What can hang from each mark
q_962: q_320
q_280: q_157 q_401 q_873
q_579: q_217
q_320: q_568 q_962
q_217: q_401 q_579
q_873: q_280 q_320
q_462: q_873
q_401: q_217 q_280

Each row was made from one small tree. The marks that hang from a mark follow it in brackets, in the order of their numbers. Every link used is in the known rows. Write each row's tree.
Known rows
q_579(q_217(q_401)): [-2.48 -0.02  2.10 -0.64  1.42  2.60 -0.68 -2.24 -1.17  2.47 -1.78 -1.29
 -0.39 -0.09 -1.45 -2.62 -2.51  4.32 -1.92 -3.75  1.49]
q_873(q_280 q_320): [-0.43 -0.24 -0.99 -1.17  0.64  1.23  1.21 -3.74  0.41  0.54 -0.64 -0.54
  0.10 -2.12 -1.57 -1.76 -0.61  2.32 -3.14 -2.47  0.22]
q_280(q_157): [ 0.27 -0.47  0.64  0.16  2.73  1.34  0.15 -2.25 -0.33  0.89 -0.85 -0.35
 -0.05  0.63  0.76 -1.06 -0.92  0.22 -1.06  1.05  0.85]
q_280(q_401): [ 0.45 -0.65 -0.48  0.33  1.76  1.76 -0.38 -1.43 -1.23  1.14 -1.12 -1.57
 -0.11 -0.79 -1.22 -1.44  0.25  2.55 -2.34 -1.50  0.66]
q_401(q_217(q_579) q_280(q_157 q_873)): [-0.72 -1.47  2.52 -0.74  2.73 -0.62 -0.50 -3.62 -0.78  3.19 -2.13 -0.92
  5.40  0.88  2.22 -1.76 -2.07 -1.75  0.58  3.36  1.00]
q_280(q_401(q_217(q_579))): [-0.36  0.57  0.96 -0.47  0.62 -0.31  0.24 -0.81 -1.68  2.97 -1.11 -1.21
  3.97 -0.51 -0.55 -1.46 -0.33  2.20 -1.79 -0.44  1.82]
q_962(q_320(q_568)): [-1.61 -0.42 -0.34  0.24  3.57  2.84 -0.26 -2.39  0.49  0.39 -1.21 -2.15
  0.08 -0.67  0.10 -2.40 -0.77  1.58 -2.48 -1.31  0.16]
q_280(q_157 q_401(q_217) q_873): [ 0.48 -1.71  1.35 -0.01  2.20  0.66 -0.36 -2.93 -0.92  2.00 -3.02 -2.00
  4.41  0.00  0.66 -0.77 -0.32  0.08 -1.03  1.21  0.38]
q_579(q_217(q_401(q_280(q_157 q_873)))): [-2.03 -2.93  3.15 -0.94  3.47  2.54 -1.12 -4.63 -1.28  2.54 -3.17 -2.45
  1.88  1.14  0.41 -2.43 -2.98  1.26 -0.60 -0.03  0.82]
q_217(q_401(q_280(q_873)) q_579): [-1.59 -2.07  1.14 -0.84  3.35  0.47 -0.26 -2.43 -0.88  2.69 -1.96 -1.88
  2.13  0.28  0.43 -2.96 -1.14  1.99  0.09 -1.05  0.71]
q_462(q_873(q_320)): [ 0.56 -0.47 -1.63 -1.01  1.69  2.16  1.30 -2.93 -1.67  1.07 -2.14 -1.62
 -0.04 -0.44 -0.40 -1.22 -1.83  0.24 -1.65 -2.09 -1.70]
q_579(q_217(q_401(q_280))): [-2.94 -1.21  2.45 -1.07  2.11  2.78 -1.36 -3.29 -1.51  2.84 -1.75 -1.41
  0.15  0.27 -1.43 -3.32 -2.81  3.65 -1.62 -2.56  1.48]
q_217(q_401(q_280(q_157)) q_579): [-1.49 -1.66  2.16 -0.92  3.76  0.54  1.00 -1.49 -1.21  2.18 -0.56 -1.58
  1.91  1.98  0.45 -2.19 -0.66  1.09 -0.36  1.34  1.96]
q_873(q_280): [-0.58  0.08 -0.37 -0.54  1.10  1.59  0.22 -2.80  1.74  0.69 -0.71  0.28
  0.01 -2.57 -1.02 -1.73 -0.69  2.67 -1.99 -1.55  0.90]
q_401(q_217 q_280(q_873)): [-1.40 -1.51  1.46 -0.75  2.17  0.54 -2.12 -4.28  0.10  2.82 -2.48 -0.33
  3.64 -0.83  0.73 -2.83 -2.03  0.10 -0.10  0.25 -0.16]
q_217(q_401): [-1.73 -0.50  0.67 -0.47  2.52  1.55  0.07 -1.09 -0.17  1.47 -0.97 -0.78
 -0.35 -0.03 -1.15 -2.52 -0.44  3.78 -1.43 -2.98  0.87]
q_579(q_217(q_401(q_280(q_873(q_320))))): [-2.36 -2.58  1.83 -1.64  2.19  2.38 -1.04 -5.21 -2.65  2.78 -3.00 -3.01
  1.18  0.26 -1.00 -3.30 -3.04  2.36 -2.03 -3.48 -0.09]
q_462(q_873(q_320(q_568 q_962))): [-1.00 -2.04 -1.08 -0.92  2.62  4.10  1.80 -2.92 -1.08  0.99 -3.12 -1.23
 -0.43 -1.19 -0.59 -1.63 -1.05  0.74 -1.46 -1.08 -2.59]
q_217(q_401 q_579): [-1.54  0.09  0.85 -0.62  2.22  0.48  0.94 -0.37 -0.81  2.27 -0.51 -1.01
  0.72  0.28 -0.48 -2.28 -0.56  3.53 -1.09 -2.29  1.67]
q_579(q_217(q_401(q_280(q_157)))): [-2.40 -1.82  3.44 -1.10  2.95  2.58 -0.68 -3.49 -1.68  2.49 -1.70 -1.75
  0.82  1.65 -0.46 -2.63 -2.69  2.09 -1.27 -0.17  1.74]
q_280(q_157 q_873(q_320(q_568 q_962))): [-0.83 -3.46  0.56 -0.34  3.73  3.03  0.96 -4.28 -0.85  0.77 -3.27 -1.52
  0.64 -0.24  0.84 -1.35 -0.25 -0.49 -1.30  1.22 -1.61]
q_873(q_280 q_320(q_568)): [-1.48 -1.25 -0.64 -1.32  2.29  3.85  1.09 -4.16  1.04  0.56 -1.35 -1.28
  0.63 -2.10 -0.42 -2.46  0.59  1.88 -2.92 -1.96 -0.27]
q_462(q_873(q_280(q_401))): [ 0.99 -0.91 -1.86 -0.64  1.17  2.78  1.71 -2.26  0.46  0.56 -2.42 -2.03
  1.26 -2.70 -1.47 -0.59 -0.34  2.26 -2.11 -1.63 -0.59]
q_873(q_280(q_401) q_320): [ 0.41 -0.98 -1.34 -0.97  0.51  1.62  1.51 -3.23 -0.70  0.44 -1.06 -2.07
  0.70 -2.19 -2.45 -1.41  0.72  3.07 -4.08 -2.72  0.38]
q_462(q_873(q_280)): [ 0.13 -0.17 -1.37 -0.89  1.39  2.49  1.37 -2.85  1.67  0.58 -2.07 -0.56
  0.63 -2.74 -0.58 -0.93 -1.59  1.46 -1.13 -1.39 -0.83]
q_873(q_280(q_157 q_401(q_217))): [-0.21 -0.69  1.22 -0.80  0.96  0.80  1.12 -2.71  0.69  1.19 -1.46 -0.94
  4.25 -1.26 -0.99 -0.76  0.29  1.74 -2.37  0.93  1.74]

Write each row's tree
[-2.01 -1.10  1.29 -0.99  2.96  0.58  0.20 -1.29 -1.18  2.59 -0.58 -1.20
  1.27  0.68 -0.51 -3.07 -0.83  2.67 -0.74 -1.07  1.65] : q_217(q_401(q_280) q_579)
[-1.48 -2.38  0.34 -1.06  2.38  3.20  2.41 -4.02  0.83 -0.01 -1.81 -0.51
  0.36 -1.58 -0.77 -1.44  0.42  1.21 -2.52  0.93 -0.30] : q_873(q_280(q_157) q_320(q_568 q_962))
[ 0.10 -0.69  1.53 -0.24  1.74  0.67  0.20 -1.88 -1.20  1.79 -1.52 -1.28
  3.52  0.50 -0.25 -1.05 -0.07  0.83 -1.85  1.18  1.33] : q_280(q_157 q_401(q_217))
[ 0.26 -0.52 -1.95 -1.60  0.92  2.26  2.36 -3.77  0.21  0.52 -1.95 -1.31
  0.68 -2.21 -1.06 -1.01 -1.42  1.11 -2.26 -2.34 -1.31] : q_462(q_873(q_280 q_320))
[-0.88 -0.78 -0.75 -0.97 -0.02  0.63  1.79 -3.48  0.39  0.38 -0.96  0.51
 -0.75 -3.01 -2.86 -1.41 -0.95  3.20 -3.13 -2.08 -0.16] : q_873(q_280 q_320(q_962))
[-2.52 -2.31  2.38 -0.88  2.58  2.66 -1.90 -4.37 -1.27  2.95 -3.09 -2.07
  1.10 -0.22 -0.53 -3.19 -3.23  2.84 -0.81 -2.45  0.45] : q_579(q_217(q_401(q_280(q_873))))
[ 1.09 -3.16 -0.20  0.07  2.01  0.69  1.33 -3.36 -2.57  0.52 -2.94 -2.43
  0.72 -0.40 -1.32 -0.36 -0.16  0.76 -2.41  0.40 -0.92] : q_280(q_157 q_401 q_873(q_320(q_962)))
[ 1.13 -1.26 -2.39 -1.33  0.85  2.53  2.60 -3.17 -0.87  0.34 -2.37 -2.83
  1.34 -2.30 -2.12 -0.75 -0.18  1.91 -3.23 -2.66 -1.18] : q_462(q_873(q_280(q_401) q_320))
[-1.20 -2.70  1.96 -0.79  4.24  0.50  0.39 -2.65 -1.08  2.33 -1.99 -2.24
  2.95  1.55  1.35 -2.09 -1.04  0.41  0.39  1.33  1.03] : q_217(q_401(q_280(q_157 q_873)) q_579)
[ 0.06 -0.49  0.90 -0.18  1.01 -0.39 -0.30 -1.91 -1.41  3.14 -2.56 -1.92
  4.86 -0.99  0.38 -1.36 -0.63  1.53 -1.01 -0.44  0.80] : q_280(q_401(q_217(q_579)) q_873)
[-0.64 -2.06 -1.01 -1.12  2.20  4.06  1.44 -3.63 -0.09  0.41 -1.73 -2.68
  1.24 -2.11 -1.39 -2.03  1.82  2.65 -3.94 -2.19 -0.05] : q_873(q_280(q_401) q_320(q_568))
[-1.73 -1.46  0.21 -1.69  1.23  3.16  1.11 -3.77  0.13  1.50 -2.06 -2.09
  4.16 -2.17 -1.49 -2.39  1.43  2.51 -3.63 -1.86  0.24] : q_873(q_280(q_401(q_217)) q_320(q_568))
[-1.74 -2.42  1.08 -1.25  0.94 -0.28 -0.70 -4.79 -1.36  2.52 -2.87 -0.05
  2.86 -1.20 -1.17 -2.71 -2.15  0.66 -1.24 -0.23 -1.16] : q_401(q_217 q_280(q_873(q_320(q_962))))
[-0.09 -0.03  1.54 -0.92  0.65 -0.23  2.02 -1.85 -0.03  1.95 -1.08 -1.29
  5.36 -1.06 -0.32 -0.56  0.18  1.47 -2.08  1.64  2.43] : q_873(q_280(q_157 q_401(q_217(q_579))))
[ 0.13 -2.75  0.95 -0.12  3.89  1.38 -1.07 -4.36 -0.34  1.26 -2.24 -1.24
  1.49  0.39  1.67 -1.76 -1.50 -1.35  0.07  2.41 -0.13] : q_401(q_280(q_157 q_873))
[-0.19 -1.07 -1.73 -1.42  0.26  1.54  2.89 -3.44  0.20  0.28 -2.36 -0.24
 -0.13 -3.05 -2.56 -0.79 -1.77  2.06 -2.30 -1.88 -1.75] : q_462(q_873(q_280 q_320(q_962)))
[-1.10 -1.20  1.13 -1.52  1.41 -0.73 -0.37 -4.37 -1.92  3.46 -1.98 -1.41
  4.78 -0.06  0.75 -2.68 -2.09 -0.47 -0.89  0.08  0.04] : q_401(q_217(q_579) q_280(q_873(q_320)))
[-0.63  0.44  0.75 -0.96 -0.24 -0.20  1.19 -1.68  0.22  2.35 -1.05 -0.98
  4.71 -2.33 -1.29 -1.40  0.13  3.11 -2.37 -0.63  2.15] : q_873(q_280(q_401(q_217(q_579))))
[-1.70 -1.69 -0.12 -0.60  2.38  3.13  0.76 -2.99 -0.90  1.05 -1.86 -0.50
 -1.02 -1.12 -0.99 -2.43 -0.10  1.90 -2.27 -1.17 -0.93] : q_873(q_320(q_568 q_962))
[ 0.02 -2.34 -2.07 -1.52  2.51  5.10  2.53 -3.60 -0.23  0.39 -3.00 -3.44
  1.92 -2.15 -1.12 -1.30  0.98  1.57 -2.93 -2.06 -1.73] : q_462(q_873(q_280(q_401) q_320(q_568)))
[-0.48  0.26  0.11 -1.68 -0.64 -0.38  2.11 -2.61 -1.09  2.23 -0.94 -1.69
  4.73 -1.81 -1.79 -1.45  0.12  2.65 -3.61 -1.69  1.55] : q_873(q_280(q_401(q_217(q_579))) q_320)
[-1.69  0.19  1.86 -1.01  1.38 -0.38 -0.75 -2.36 -0.82  3.41 -0.65  0.11
  3.78 -0.05  0.49 -2.69 -1.86  0.57 -0.45  0.94  1.60] : q_401(q_217(q_579) q_280)
[-1.33 -3.30  1.72 -0.65  4.52  1.48 -0.39 -3.51 -0.37  1.58 -2.45 -1.94
  1.81  1.10  0.69 -2.37 -0.87  0.63 -0.03  0.64  0.19] : q_217(q_401(q_280(q_157 q_873)))
[-0.88 -4.02  0.70 -0.94  5.19  3.67 -0.28 -5.60 -1.09  1.32 -2.98 -2.71
  2.00  0.90  2.13 -2.43 -0.25 -2.18 -0.94  1.93 -1.24] : q_401(q_280(q_157 q_873(q_320(q_568))))
[ 0.62 -1.10  1.65 -0.17  1.88 -0.38  0.50 -2.13 -1.63  2.70 -2.52 -2.35
  5.57  0.28  1.29 -0.55 -0.51 -0.22 -0.71  1.91  1.19] : q_280(q_157 q_401(q_217(q_579)) q_873)
[ 1.62 -2.66 -0.40 -0.18  2.68  1.35  0.81 -3.69 -2.64  0.76 -2.56 -3.39
  1.58  0.46  0.06 -0.57  0.12 -0.09 -2.44 -0.09 -0.53] : q_280(q_157 q_401 q_873(q_320))
[ 0.09 -1.03 -1.40 -0.79  1.03  1.55  1.93 -2.62 -1.68  0.88 -2.35 -0.58
 -0.94 -1.26 -1.76 -1.08 -2.11  1.14 -1.62 -1.54 -2.01] : q_462(q_873(q_320(q_962)))
[-0.81 -2.21 -0.45 -0.60  3.47  3.67 -0.34 -4.35 -0.64  1.37 -2.87 -2.19
  0.88 -0.88  1.18 -2.43 -0.08  0.27 -1.63 -1.61 -1.46] : q_280(q_873(q_320(q_568)))
[-1.26 -2.18 -1.39 -1.51  1.89  4.18  2.74 -3.88  0.77  0.33 -3.12 -0.94
  0.40 -2.99 -1.37 -1.49 -0.59  1.58 -2.01 -1.36 -2.18] : q_462(q_873(q_280 q_320(q_568 q_962)))
[ 0.75 -1.85  0.09 -0.37  2.80  1.02  0.55 -4.22 -1.35  0.92 -2.20 -1.96
  1.05  0.49  1.04 -0.96 -1.04 -0.96 -1.41  0.18 -0.69] : q_280(q_157 q_873(q_320))
[ 0.21  0.03  1.84 -0.32  1.46 -0.31  0.93 -1.00 -1.87  2.66 -1.20 -1.62
  4.58  0.86  0.37 -0.72 -0.13  0.63 -1.49  1.90  2.13] : q_280(q_157 q_401(q_217(q_579)))
[-1.08 -2.47  0.35 -0.95  2.53  3.00 -0.34 -3.98 -1.56  2.27 -3.61 -3.20
  4.46 -0.83  0.24 -2.40  0.77  0.88 -2.23 -1.57 -1.06] : q_280(q_401(q_217) q_873(q_320(q_568)))
